Known rows, with every way that one mark hangs from another
[z694 z122]: [ 10.8  13.7   9.8 -21.7   8.7  22.5   4.7 -11.6 -31.0  20.9  12.5   4.0
   2.7   1.5  27.5 -16.9  20.9   7.4  12.0  -2.4  26.0  -4.8]
[z727 [z122 z694] z690]: [ 10.8  13.2  11.9   0.8   0.4   7.0  -9.1   5.7 -25.2   8.4  22.0 -14.0
  11.5   0.2   3.9 -21.4  17.5   6.2  12.0  -8.8 -16.6   2.1]
[z770 [z122 z727] z216]: [ 17.1 -17.4   0.0 -35.5  -9.1  25.0  12.0 -15.7 -19.4  22.1  -4.5  -2.8
 -13.2   8.4  25.3 -22.1  20.7  19.2   2.3 -21.3  48.3 -10.7]
[z207 [z690 [z727 [z122 z694 [z770 z216]]]]]: [  3.8  29.0  -0.1  -0.1  -8.0  22.2 -13.8   2.1 -46.0  -8.5  13.1   2.2
  17.4  -9.0 -42.3  -3.4  -3.2  11.0   8.9   7.8 -37.3   4.9]
[z122 z694 [z727 [z690 z207]] [z770 z216]]: [  1.8  35.0  10.3  -3.8 -31.7   9.4 -10.1  -3.1 -40.1 -15.3   1.1 -11.9
  15.0   1.1   1.0  38.2  -2.9   5.1   6.8 -21.2 -16.1  21.4]
[z770 [z122 z694 z727] z216]: [ 11.7 -12.2   3.9 -32.5 -22.7  19.6  10.0  -5.7 -31.7  16.6   1.2 -15.1
  -9.5  12.4  45.8 -11.3  18.6  17.8  -1.7 -21.7  27.0  -6.2]
[z122 z694 [z770 z216]]: [ 10.3   0.0   2.3 -24.5 -20.5  16.7   3.6 -22.0 -36.9   2.1   7.3 -11.3
   0.1  11.2  52.8 -10.8  -2.2  12.1   0.3   7.9  14.4  -4.3]
[z694 [z122 z727 [z770 z216]]]: [  2.3   8.7  10.8 -21.2 -22.3  14.8   4.1 -12.5 -59.9  12.3  -8.4 -20.6
   3.2  11.6  23.5   4.3   3.0   8.9  -6.1   0.0  -1.9  -7.8]
[z207 [z690 z727]]: [ 14.5  38.0  -2.5  -5.0  15.8  34.1  -9.8 -11.9 -19.8   3.7  16.9  39.3
  11.6 -20.7 -56.3 -12.3  18.5   7.1  28.3 -14.5  16.1  12.4]
[z727 z122 [z690 z207]]: [ 14.3  24.4  10.3   4.2  17.3  16.8 -12.4   1.6  -0.5  -1.9  19.2  14.5
  14.4 -14.0 -34.8   3.2  16.2   4.3  27.0 -10.3  -0.1  13.2]
[z216 [z770 [z122 z727]]]: [  6.1 -19.5   9.9 -27.2  10.6  20.3   3.5 -11.1  -6.5  20.7  14.3   5.3
 -16.5   6.9  15.1 -36.3  13.9  21.7   4.8 -25.6  54.6 -15.1]
[z727 [z122 [z770 z216]] [z690 z207]]: [  9.3  21.5   6.0  -0.3   1.2  13.4 -11.3  -4.9 -16.0  -9.1   9.7  -2.6
  14.2  -5.2 -24.8  10.2  -6.0   7.5  13.5   2.4  -9.5   9.3]
[z690 z207 [z727 z122]]: [  7.0  30.6   3.2   8.9  21.3  26.1 -10.6   4.4  -3.8  -3.9  17.8  28.0
  17.9 -18.3 -37.3  22.3  14.9   9.6  28.5  -4.8 -16.2   3.9]
[z690 z207 [z727 [z122 z694]]]: [  1.7  37.2   6.2  10.5   9.0  21.8 -12.7  12.8 -14.0  -8.3  19.9  15.6
  21.5 -15.6 -18.8  31.4  14.8   8.3  24.1  -4.4 -35.2   6.3]
[z694 [z122 [z727 z690] z770]]: [  0.0  31.2  12.5  -2.9 -19.1   7.8  -7.8  -6.0 -57.9  11.8   3.7 -18.5
  12.5   5.1  -1.9   8.5   8.5   2.4   1.1 -12.2  -0.7   5.7]
[z171 z770]: [ 22.6  -7.8   2.1 -29.4  13.1  33.5  17.1 -22.7  -6.5  14.0  17.8  12.0
 -13.3   2.1  18.4 -44.3   1.4  12.0  15.0 -18.3  59.4  -0.5]
[z727 [z122 z694 z770] [z690 z207]]: [  3.7  32.9  10.3  11.9 -10.5   7.3 -20.7   5.1 -19.1 -13.5  22.9  -9.4
  23.0  -4.6 -12.5  21.1   1.0   2.9  13.6   2.6 -21.8  16.2]
[z122 z694]: [ 15.4   4.4   7.4 -18.9  -2.4  20.6   2.1 -15.2 -17.9  11.6  17.7   3.8
   1.7   2.1  41.1 -19.9  22.7   9.1  15.0  -6.2  25.9   0.2]
[z122 z770]: [ 16.7   0.0  -1.4 -15.1  -2.1  21.7  -1.2 -33.5 -16.6   8.7  13.1   5.4
  -0.1   4.1  21.3 -22.6   7.8   9.4  11.4  10.1  46.7  -6.0]
[z690 z207 [z727 [z122 [z770 z216]]]]: [  1.5  26.3  -0.9   4.2   7.8  24.0  -9.7  -1.3 -16.9 -10.4   7.2  13.8
  16.7 -11.4 -28.5  30.9  -4.4  11.5  16.3   6.9 -26.4   0.6]
[z770 [z122 z694 [z727 [z690 z207]]] z216]: [  6.7  20.9   6.7 -21.2 -19.7  18.9   0.5   5.4 -22.4   3.4   4.1  -4.4
   1.4   0.5  12.1  18.6  15.8  12.6   9.0 -37.2  18.3  15.2]
[z122 z694 z727 z770]: [  6.8   7.1   8.5  -6.6 -33.4  10.3  -6.9 -15.6 -42.3   2.1   7.8 -18.8
   7.4  10.2  27.3   4.1   9.8   7.3   1.2  -2.4   4.4  -0.2]

Rows
[  0.6  26.0  12.1 -13.2 -21.9   8.9  -1.4  -4.9 -63.6  11.1  -5.5 -21.5
   8.4   8.9   6.0   9.9   0.3   5.8  -4.5 -13.1 -10.6   3.2]  [z694 [z122 [z727 z690] [z770 z216]]]
[ 12.9  -8.0   3.7 -20.1 -20.1  17.9   3.3 -26.2 -37.4   6.3  -9.2  -9.0
  -2.3  10.1  15.5  -8.5   1.8  12.7   0.3  -3.0  17.0  -7.0]  [z122 z727 [z770 z216]]
[  4.3  28.0   9.3   1.5 -12.2   7.8 -13.6   4.7 -27.2 -15.0  13.7 -14.1
  18.3  -1.5  -3.7  20.6  -6.7   6.7   8.8   2.0 -29.9  13.4]  [z727 [z122 z694 [z770 z216]] [z690 z207]]
[  9.0   5.1   4.7 -23.8 -22.7  14.1   4.7   1.0 -35.6  15.7   4.7 -15.9
  -4.4   8.7  28.0  -7.8  17.7  14.8   0.3 -34.9  21.8   4.6]  [z770 [z122 z694 [z727 z690]] z216]
[  8.9  -5.2   6.7  -3.0 -14.6   9.5  -7.8  -9.4 -31.0   3.1  19.9 -22.4
   9.6   8.9  28.3 -18.6   5.1   9.7   1.2  23.0  -9.5 -12.0]  [z727 [z122 z694 z770]]
[ 11.6   8.7   4.8   5.0  -0.4   7.6 -12.2 -10.7 -27.2   5.7  18.7 -10.9
  11.9   1.4 -14.0 -21.8   3.9   6.7   8.6   5.9   1.6  -2.2]  [z727 [z122 z770] z690]
[  4.9  34.6   0.8   9.0  -5.6  20.6 -20.3   1.8 -41.1  -7.5  22.8   6.3
  21.8 -11.4 -47.6  -2.3   3.8   6.4  12.3   8.6 -31.3   7.1]  [z207 [z690 [z727 [z122 z694 z770]]]]
[  6.3  15.2   8.2   6.9 -14.5   2.2 -15.1  -0.8 -35.7   1.8  22.2 -23.8
  15.5   4.7   6.9 -11.9   3.4   5.4   3.6   5.6 -19.1   2.1]  [z727 [z122 z694 z770] z690]
[ 11.5  -4.6   4.5 -19.8 -20.6  17.6   1.6  -6.2 -21.9  19.4  13.7  -9.6
  -3.6   8.0  35.5 -12.3  29.3  14.0   4.0 -20.3  37.6  -3.3]  [z770 [z122 z694 z727]]
[  7.6  28.1   7.3  -8.5 -17.8  15.8  -7.8   4.8 -14.1   5.7  16.9   1.9
   7.8  -3.6   3.3  19.6  26.1   7.5  15.4 -36.2  27.4  18.7]  [z770 [z122 z694 [z727 [z690 z207]]]]
[  8.3  33.4   3.7   4.7   5.9  24.4 -16.0   7.4 -32.9  -1.6  22.8  15.1
  18.9 -16.0 -51.5  -8.3  16.0   7.7  19.5  -2.7 -29.5   8.5]  [z207 [z690 [z727 [z122 z694]]]]
[ 15.0 -17.9   2.5 -16.0  -3.2  15.9   1.0 -18.9 -26.9   6.4   6.1 -14.5
   0.0   9.1  17.2 -27.9  -1.6  14.2   0.7  22.1   3.2 -17.9]  [z727 [z122 [z770 z216]]]
[  4.6  15.7   4.5   5.6   5.3  15.9  -6.5   6.9 -32.8   8.7  19.4  -0.7
  13.1  -4.2   2.4  -6.8  16.4  12.4  12.4  -1.8 -31.9  -9.1]  [z690 [z727 [z122 z694]]]
[  7.8  28.2   7.0  -6.7 -16.4  15.9  -7.6 -13.8 -26.6  -8.3  -4.5   1.4
   9.9  -3.1 -20.5  26.7  -1.4   6.4  11.9 -20.1   5.9  17.8]  [z122 [z727 [z690 z207]] [z770 z216]]
[ 13.2  27.4   0.6   3.1  16.7  28.7 -14.6  -0.6 -24.7   1.6  20.1  24.7
  15.4 -19.1 -68.1 -16.5  16.5   8.6  23.0  -2.9 -12.4   4.2]  [z207 [z690 [z727 z122]]]
[  3.7 -13.0   8.1 -30.6   9.9  19.6   3.8  -7.1  -4.8  18.2  25.5   2.8
 -14.4   8.4  46.2 -38.5   9.9  21.9   3.9 -16.7  51.8 -13.2]  [z216 [z770 [z122 z694]]]
[  1.2 -13.8  12.9 -26.3  -2.7  15.0   1.5  -2.5 -15.8  15.9  18.7  -6.6
 -13.2  10.4  35.4 -25.9  13.0  20.9   0.3 -25.9  36.5 -12.4]  [z216 [z770 [z122 z694 z727]]]
[ 12.5  32.7  11.6  -1.4   2.4  19.6  -8.9  -6.4 -10.0  -0.5   8.1  19.0
  10.3 -12.0 -34.3  17.6  22.3   3.3  26.7 -35.3  17.9  22.2]  [z122 [z727 [z690 z207]]]
[  1.4  45.4  18.0  -3.8  -2.1  16.2  -7.4   5.5 -35.4   5.9   5.3   3.7
  15.4  -8.0 -20.3  26.5  21.3   0.2  16.9 -29.0  -2.4  18.6]  [z694 [z122 [z727 [z690 z207]]]]
[ -2.8  32.8   2.5   6.0  -6.3  18.7 -11.8   7.6 -28.3 -15.7  11.5   2.2
  20.7  -8.4 -10.2  39.1  -5.9  10.6  12.0   6.5 -43.7   4.0]  [z690 z207 [z727 [z122 z694 [z770 z216]]]]
[ 18.9 -22.5  -0.3 -41.6  -6.6  31.8  23.8 -12.2 -19.7  19.1   2.7  -8.0
 -22.1  10.6  24.9 -36.6   0.0  21.1  -1.0 -31.0  59.9  -6.2]  [z171 [z770 [z122 z727] z216]]
[ 14.1 -16.3   2.7 -40.2 -19.6  27.5  21.5  -3.8 -29.8  14.0   5.9 -18.2
 -18.4  14.0  43.5 -27.4  -1.6  20.4  -5.7 -32.3  41.0  -3.2]  [z171 [z770 [z122 z694 z727] z216]]
[  7.6  34.9   7.2   4.8 -14.5  14.3 -15.2 -14.1 -19.4  -7.8   7.4   7.9
  15.7  -6.6 -31.3  27.6   6.9   1.7  17.1 -19.0  14.4  19.7]  [z122 [z727 [z690 z207]] z770]
